Each row comes from the steps of one path. Every step used is in the known rows, and no mark comes twice. Write the path behind each row, first mark first.
(in the rows, 128 means zero)
Known rows
H, N, X: [108 125  93 153 143  98  82 116  97 153 112 119 138 158 145 125 157 112
 128 142 106 130 134 106 133 119 114 129 140 124 113 124 131 115 105 146
 163 133 136]
X, N, B, S: [130 146 104 118 140 105 102 122 155 130 147 113 105 173 134 137 171 105
 151 156 160 156 113 144 131 121 125 121 154 144 163 126 105 111 135 115
 222 141 147]
F, E, G: [141 133 183 121 130 162 117 142 126 152 144 131 109 148 139 158 112 130
 150 132 136 119 113 159 109 109 170 120 173 144 127 117 143 112 121 159
 144  93 122]
D, C: [120 126 127 132 115 150 148 142 139 125 147 110 118 104 133 124 148 111
 144 115 114 124 141 128 141 130 114 126 115 122 120 129 127 123 125 126
 135 109 144]
Q, H, N: [105 140 111 149 137  89 140 135  79 167 120 118 157 145 150 127 166 114
 120 128  91 131 137 105 130  77 100 125 125 121 130 143 175  77  81 106
 189 141  98]
H, D, C, N: [113 106  40 137 135 115 127 185 121 112 148  60 102 101 129 140 123  88
 138 122  88 115 143 150 132 142 142  93 113 112 133 121 153  96 109 118
 179  78 141]
F, E, X, N, J, V: [177 167 111 198 196 103  80 126 154 162 108 155  93 176  91  97  84 114
 146 132 213 118 103 157 133  86 148  83 158 116 138 145 123 129 152 163
 190  99  97]
C, Q, H: [120 171 120 126 132 106 143 136  81 163 124 122 179 130 131 149 157 141
 131 118 125 132 151 137 115 100  99 128 146 140 133 164 147 104  86 121
 153 119  99]
U, C, N, B: [128 109  45  81 126 115  94 119 143 120 134 103 125 146 112 115 129 106
 141 154 149 119 123 158 104 188 155  89 157 195 132 146 106 127  88 111
 165 132 123]
X, E, G, N: [139 107 114 137 114 148  74 140 117 179 173 119 117 134 169 163 118 141
 180 150 119  99 139 196 115 144 152 132 176 129 158 134 129 124  98 116
 183 111 126]
Q, H, L, C, N, X, E: [130 117  22 149  89 110  59 135  74 218 148  85 206 157 146 112 122 140
 131 176  98 103 133 209  89 107 144  59 159 136 126 159 168  52 157  99
 236 111 142]
L, C, U: [105 139  93 120  99 144 111 143 124 142 154 126 162  98 122 117 121 140
 102 113 110 137 132 165 132 122 164 119 130 151 154 118 104 117 123 152
  82 128 130]
H, U, C: [156 111 148 115 128 158 144 150  97 102 134 114 137 146 121 108 116  83
 134 149 131 131 106  87  94 182 137 135 124 134 110 111 132 150 107 110
 159  98 143]
G, N, J: [128 112 103 169 138 123  83 122 129 172 121 115 112 126 101 146 150 133
 119 131 159 138 115 205 147 130 141 123 135 131 137 174 131 130 125 140
 116 136 127]
X, E, G, N, B: [123 104  90 108 107 147  83 106 138 166 173 114  96 144 165 159 142 152
 181 153 142 108 137 204 128 149 154 125 194 156 167 150 102 120 107 112
 189 139 147]
D, C, Q, H, L: [110 161 157 149 106 154 163 162  66 165 140  74 192 104 132 135 174  95
 142 125 113 130 150 100 124  93  74 123 152 112 105 179 157  68 107 109
 189  88 141]
S, B: [134 118 138 122 118 133 111 104 116 121 134 134 125 142 120 129 110 131
 128 100 129 118 110 154 147 134 129 126 138 133 114 124 117 138 135 110
 156 121 152]
U, C, N, J: [137 120  85 144 140 120  80 129 149 150 126 102 145 141  72 113  97 103
 111 147 153 122 111 187 113 172 145  76 129 177 110 149 144 148 103 132
 141 119 104]
F, E, X, N, B, S: [178 151 130 138 169  93 119 111 166 126 127 120  78 178 134 131 159  89
 172 163 199 160  85 142 108  71 136 109 182 139 154 125 102  96 148 141
 203 104 120]
F, E, G, N, J: [144 111 151 165 148 152  67 141 124 194 133 114  91 153 112 176 127 139
 145 130 166 133 103 237 119 114 185 108 182 149 135 165 159 106 114 170
 130 110 116]
X, N, B: [128 129  60 108 125 128 110 123 128 131 150 140 118 173 129 109 147 115
 155 142 159 129 122 135 117 142 117 105 157 133 144 139 102 129 133 113
 200 147 137]
E, G, N, J, V: [121 154 112 183 170 132  44 128 118 195 116 140  94 128 107 150 120 160
 154 128 170 116 155 214 175 129 167 132 161 160 165 150 116 121 105 156
 174 111 123]
V, J, N, B, S: [125 122 115 131 117  73 107 103 130  90 115 123  81 156 146 127 154 186
 101 140 187 154 126 145 160 116 155 127 162 148 168 126 118 104 117 121
 178 130 171]
V, J, N, B: [123 107  82 125 108 105 109 103 117  77 119 149  93 163 137 100 131 180
 100 126 178 128 135 141 146 132 146 104 165 140 156 137 118 123 112 120
 147 134 163]
U, C, Q, H: [124 161 146 117 125 120 130 149  92 140 121 113 185 135 136 131 144 104
 134 131 128 123 138 102  95 137 108 123 151 181 112 162 140 127  62 100
 155 103  97]
H, L, C, Q: [120 134 135 146 118 157  98 158  75 164 143  83 191 124 128 117 124 114
 142 142 103 144 114 116 103 121 118 124 170 130 111 145 132  87 118 115
 136 116 134]
J, N, X, E, G: [137 129 111 151 115 123  58 107 112 152 143 143 110 185 162 143  88 179
 160 138 132  97 167 193  95 135 165  97 167 133 136 105 117 136 130 131
 240 102 151]
G, N, B: [118 106  68 102 116 116  98 101 130 133 122 117  99 129 139 153 182 133
 147 139 164 127 125 169 132 137 137 139 169 146 156 169 102 116 115 117
 142 142 146]
E, X, N, J, V: [167 183  88 211 190 110  82 116 149 164 112 162 111 163  72  89  87 116
 153 132 191 120 133 153 153  94 129  95 129 119 149 127 108 139 142 151
 194 104 106]
H, L, C, U: [108 141 127 131  84 171 113 157  93 148 149 104 182 104 117 101 109 117
 104 134 112 143 118 141 115 108 161 109 148 131 135 129 124  85 139 143
 114 117 155]
N, J: [134 142 146 165 143 132 116 117 142 156 124 138 125 132  80 127 119 132
 106 133 153 142 113 169 144 121 134 108 113 137 128 146 141 132 145 147
 118 145 129]
F, E: [138 112 152 117 133 135 133 133 129 128 123 115 109 152 146 136 123 131
 121 122 152 125 101 130 105 126 143 114 154 124 120 144 151 120 131 145
 122 112 121]
Q, H: [120 149 116 134 118 102 146 126 100 151 119 131 150 126 129 129 144 136
 120 134 125 121 144 134 126  92 124 123 116 136 133 152 155  97 122 115
 164 125 121]
U, C: [131 123 154 111 123 141 110 148 143 111 129 122 143 140 128 114 117 102
 122 136 133 119 122  95 104 164 132 123 130 167 107 125 115 149 103 106
 132 115 120]
U, C, Q: [134 134 147  98 135 131 109 145 120 121 133 102 163 137 128 128 123 108
 138 128 130 126 129  95  94 171 120 129 154 169 110 148 106 160  64 124
 117 109 103]
F, E, X, N, B: [171 133  87 136 148 122 121 114 151 128 136 139  89 178 127 114 134  87
 174 146 197 133  88 128  98  97 136  87 181 123 136 142 101 111 151 138
 167 116 112]
G, N, B, S: [118 120  95 119 138  85  88 103 145 142 120  86  77 127 151 176 206 138
 146 155 169 161 121 183 146 125 142 159 164 158 175 157 106  92 120 113
 163 137 156]
X, E: [143 115 124 115 119 132 122 123 142 133 158 125 133 141 147 121 100 147
 130 141 113 110 127 147 117 143 120 119 135 117 139 131 128 137 137 111
 175 139 136]
L, C, N: [122 114  25 146 117 118  83 146 112 156 154 101 149 123 115 117 112 140
 139 138  94 123 127 191 113 144 158  87 137 154 132 122 144  98 117 123
 125 128 103]
B, S: [132 142 170 130 139  98 127 127 140 136 120 105 123 122 141 146 151 130
 121 148 130 153 125 137 137 106 141 146 125 137 148 119 119 109 127 130
 167 123 137]

Write each row's path
[112 161 107 144 120 116 123 143  77 181 141 112 186 120 130 136 153 150
 134 117  99 134 139 148 111  99 125 119 152 155 127 152 153  89  93 123
 135 120  96]  L, C, Q, H
[123 140 121 128 126 152 150 150 117 131 157  91 140 102 135 142 153 120
 158 104 117 128 142 119 122 141  85 132 145 130 120 146 124 126  84 136
 131 100 131]  D, C, Q
[154 107 100 163 102 117  53 111 104 134 150 150 118 191 169 124  84 188
 134 143 148  93 158 170 126 131 172  95 176 132 144  96 136 134 117 139
 202  97 167]  V, J, N, X, E, G
[139 118  92 128 122 121  88 108 139 147 140 126 134 163 155 129 124 147
 131 148 137 102 131 152 113 148 131 119 143 123 131 132 110 143 151 129
 174 126 150]  N, X, E
[132 106  66 107 123 120  99 145 128 121 139  99 149 143 112 114 103  93
 141 144 125 115 129 146  92 177 144  94 134 170 115 131 131 142  95 107
 154 102 100]  U, C, N
[125 126  74 162 125  92  72 103 110 123  96 138 117 167 140 127 137 158
 126 113 159 121 157 151  89 132 143 107 147 116 120 129 107 137 136 130
 178 108 145]  J, N, X
[134  91  44 132 115 110  49 110 124 167 136 108 124 157 169 153 148 145
 145 147 152  99 130 187 110 154 127 123 161 121 143 160 111 139 127 127
 167 121 149]  G, N, X, E
[104 145  86 164 137  80 101 118  75 184 104 122 160 156 151 134 174 117
 117 145 106 125 142 104 134  87 109 120 133 133 127 145 155  88  93 138
 189 125 123]  Q, H, N, X
[149 127 142 121 118 142 166 148  69 121 122 124 164 145 124 112 136  84
 124 156 130 125 122  94 100 145 128 122 117 144 113 131 159 119 106 103
 199  94 131]  Q, H, U, C
[122 118  78 157 124 129  36 121  98 179 130 129 109 143 142 170 159 130
 171 138 139 116 152 195 125 131 161 139 172 149 134 130 105 119 115 161
 149  92 141]  E, G, N, X
[131 126  93  90 133  87  94 115 163 119 131  80 115 140 121 135 149  94
 143 175 154 140 119 160 117 166 150 105 155 202 148 134 100 110  99 108
 200 120 129]  U, C, N, B, S
[151 116  42 140 120 104 109 135  64 141 104 110 168 157 117 119 143  88
 132 165 137 116 138 148  77 166 137  86 127 155 110 139 146 114 105 122
 231  75 127]  Q, H, U, C, N, X
[ 97 141 109 140 123 114 165 171  98 131 136  88 118  98 149 135 147  97
 119 110 102 122 149 102 149  80 133 118  98 122 129 143 163  77 116 103
 187  89 150]  Q, H, D, C
[ 91 158  64 168 137  84  70 138  44 202 129 107 195 151 147 126 182 131
 136 131  82 138 144 125 116  92 103 125 168 151 120 147 151  75  60 134
 172 120 102]  L, C, Q, H, N, X
[106 145 112 142 132  91 145 158  88 121 119 109 132 127 146 140 137 108
 106 134 105 123 139 114 136  84 152 119 111 129 136 138 168  82 126 111
 170 110 132]  Q, H, D
[136 103  70 168 117  89  61 111  99 114 100 143 119 174 145 108 127 177
  92 118 172 117 147 142 139 124 152 103 152 122 139 123 134 137 124 143
 139 102 165]  V, J, N, X
[143 112 130 169 129 154  57 124 131 203 168 118 109 137 122 160 111 148
 150 150 146 118 126 239 141 135 156 109 161 140 155 151 145 129 115 139
 172 135 130]  X, E, G, N, J
[105 147  86 151 120 110 119 137  77 190 159  85 174 149 180 141 186 121
 149 135  80 108 155 106 113 116  62 113 155 121 128 167 146  99  62 125
 247 115 120]  D, C, Q, H, N, X, E
[142 154 118 144 129 136 178 137  42 138 121 118 180 127 122 141 156 118
 138 130 126 145 136 121 108 113  91 138 145 109 135 147 161 105  89 126
 183 104 121]  C, Q, H, U
[ 93 183 123 190 171  83 111 122  96 196  95 134 140 147 105 104 144 150
  97 132 133 125 150 123 181  89 116 112 116 142 150 164 169  89  84 137
 210 150  98]  Q, H, N, J, V
[107 171 157 157 159 106 111 146  82 184 120 102 185 156 109 125 147  95
 108 137 119 142 120 115 119 116 101 101 143 168 114 177 171 115  31 126
 174 136  82]  U, C, Q, H, N, J
[ 88 132  15 118 117  95 146 157 105 123 142  70 107 108 127 143 164  99
 128 138 114 114 151 160 142 109 140  85 131 144 151 160 148  65 108 104
 219 105 150]  Q, H, D, C, N, B
[141 125 149 122 109 157 116 136 136 157 176 136 126 145 147 140  89 141
 163 148 102 105 138 161 121 134 153 121 157 134 147 106 137 130 121 131
 193 123 132]  X, E, G
[105 159 141 118 137  96 128 157  66 152 128  99 190 155 149 121 160  92
 130 124  87 132 136  68 104 120  91 120 156 162 116 157 160 107  11 106
 189 116  76]  U, C, Q, H, N
[108 142  52 179 133 104 131 170 107 163 132  67 132 104  90 136 136  98
 106 124 121 123 135 196 154  86 145  60  94 128 137 166 190  77 125 130
 201  92 132]  Q, H, D, C, N, J
[105 118 115 140 130 137 150 179 125 101 148  82  95  97 148 131 133  88
 128 114  98 121 138  89 146 120 140 123 106 120 119 125 138 106 123 116
 152  88 165]  H, D, C
[124 167 129 179 179 117  92 115 147 160 100 144 114 129  88 112 106 155
 111 130 162 120 139 150 168 133 136 116 120 138 146 150 123 143 133 148
 159 136 125]  N, J, V
[180 153 105 206 160 124  96 121 145 160 128 148 117 161  78 102 105  88
 157 140 174 147 109 164 130  78 120  84 120 125 129 121 133 134 147 148
 161 117 103]  E, X, N, J
[ 95 165 118  93 137 102 129 128  86 140 132 100 172 157 146 122 188  97
 135 146 123 139 128  76 109 127  93 119 174 192 127 176 135 100  18 102
 198 140  96]  U, C, Q, H, N, B
[137 118  78 148 124  98  68 107 123 127 122 132 123 186 163 118 105 174
 129 131 148  99 155 165  87 145 134 100 152 107 129 130 118 153 142 114
 216 117 153]  J, N, X, E
[134 150 123 142 108 157 198 157  52 135 138  95 169 106 137 142 180 113
 151 122 109 142 144 108 122 118  85 135 130 104 121 153 158 105  91 122
 197  79 140]  D, C, Q, H, U
[161 146  67 144 146 124 121 104 147 126 138 152 100 164 113 106 133  87
 187 148 174 137 116 129 121  99 124 103 154 137 142 121  87 125 146 125
 166 126 119]  E, X, N, B
[110 166 131 114 143 101 129 178  78 113 126  92 167 135 141 134 129  78
 110 130 114 125 135  81 100 124 137 118 136 167 120 161 152 115  59 100
 172  88 107]  U, C, Q, H, D
[110 165 127 137 118 129 162 144  91 151 140 100 167 101 134 147 171 120
 145 104 116 126 155 116 124 108  83 125 142 135 123 168 136 100  87 123
 163 102 117]  D, C, Q, H
[107 147  75 142 109  89 103 127  94 192 137  70 164 126 120 135 179 124
 126 189 123 154 121 202 135  80 151  90 160 171 153 159 141  10 143 100
 238 127 147]  Q, H, L, C, N, B, S
[114 129  95 124 121 109 120 101 129  96 116 137  89 161 136 115 139 165
 134 121 167 127 146 145 114 134 144 105 157 138 138 148 106 125 126 107
 180 144 151]  J, N, B
[104 164 123 198 149  99  99 143  61 226 148  97 185 141 106 121 159 134
 109 130  95 155 119 160 135  79 107 106 146 153 126 169 182  72  60 135
 158 158  86]  L, C, Q, H, N, J
[102 169 111 136 145  93 138 169  69 129 124 100 163 124 137 153 141 110
 119 123 111 136 149 109 125  93 125 126 135 128 141 153 159  90  75 116
 169  98 116]  C, Q, H, D
[144 109   4 123 118 100  69 108 135 154 142 106 141 163 142 139 114 147
 140 160 129  95 138 201  97 164 133  83 155 127 135 130 124 130 135 128
 204 116 136]  C, N, X, E
[ 93 153  64 118 135  70 149 148 116 130 138  47  95 104 144 169 194 101
 128 152 115 139 146 169 152  92 149 104 118 154 168 150 148  40 113 107
 251  92 157]  Q, H, D, C, N, B, S
[113 128  55 127 127  87  86 123 144 160 153  82 117 125 123 139 161 145
 144 163 123 154 115 216 137 129 169 110 157 176 155 124 106  79 121 121
 180 142 134]  L, C, N, B, S
[ 99 160 123 138  80 142 127 152  66 165 142 110 212  97 123 107 133 128
  95 133 115 139 135 149 121  73 156 107 134 145 140 149 142  55 142 130
 149 116 136]  Q, H, L, C, U
[ 92 157  85 157 137 102 119 139  59 175 129  84 170 132 156 138 213 106
 144 119  92 123 157 100 131  96  69 124 154 132 114 165 149  86  49 144
 205 101 114]  D, C, Q, H, N, X
[116 128  64 115 126  99 135 121 159 139 146  66  95 104 123 153 188 115
 150 150 139 144 133 184 145 137 125 108 140 157 158 137 108  89 119 125
 204 117 149]  D, C, N, B, S
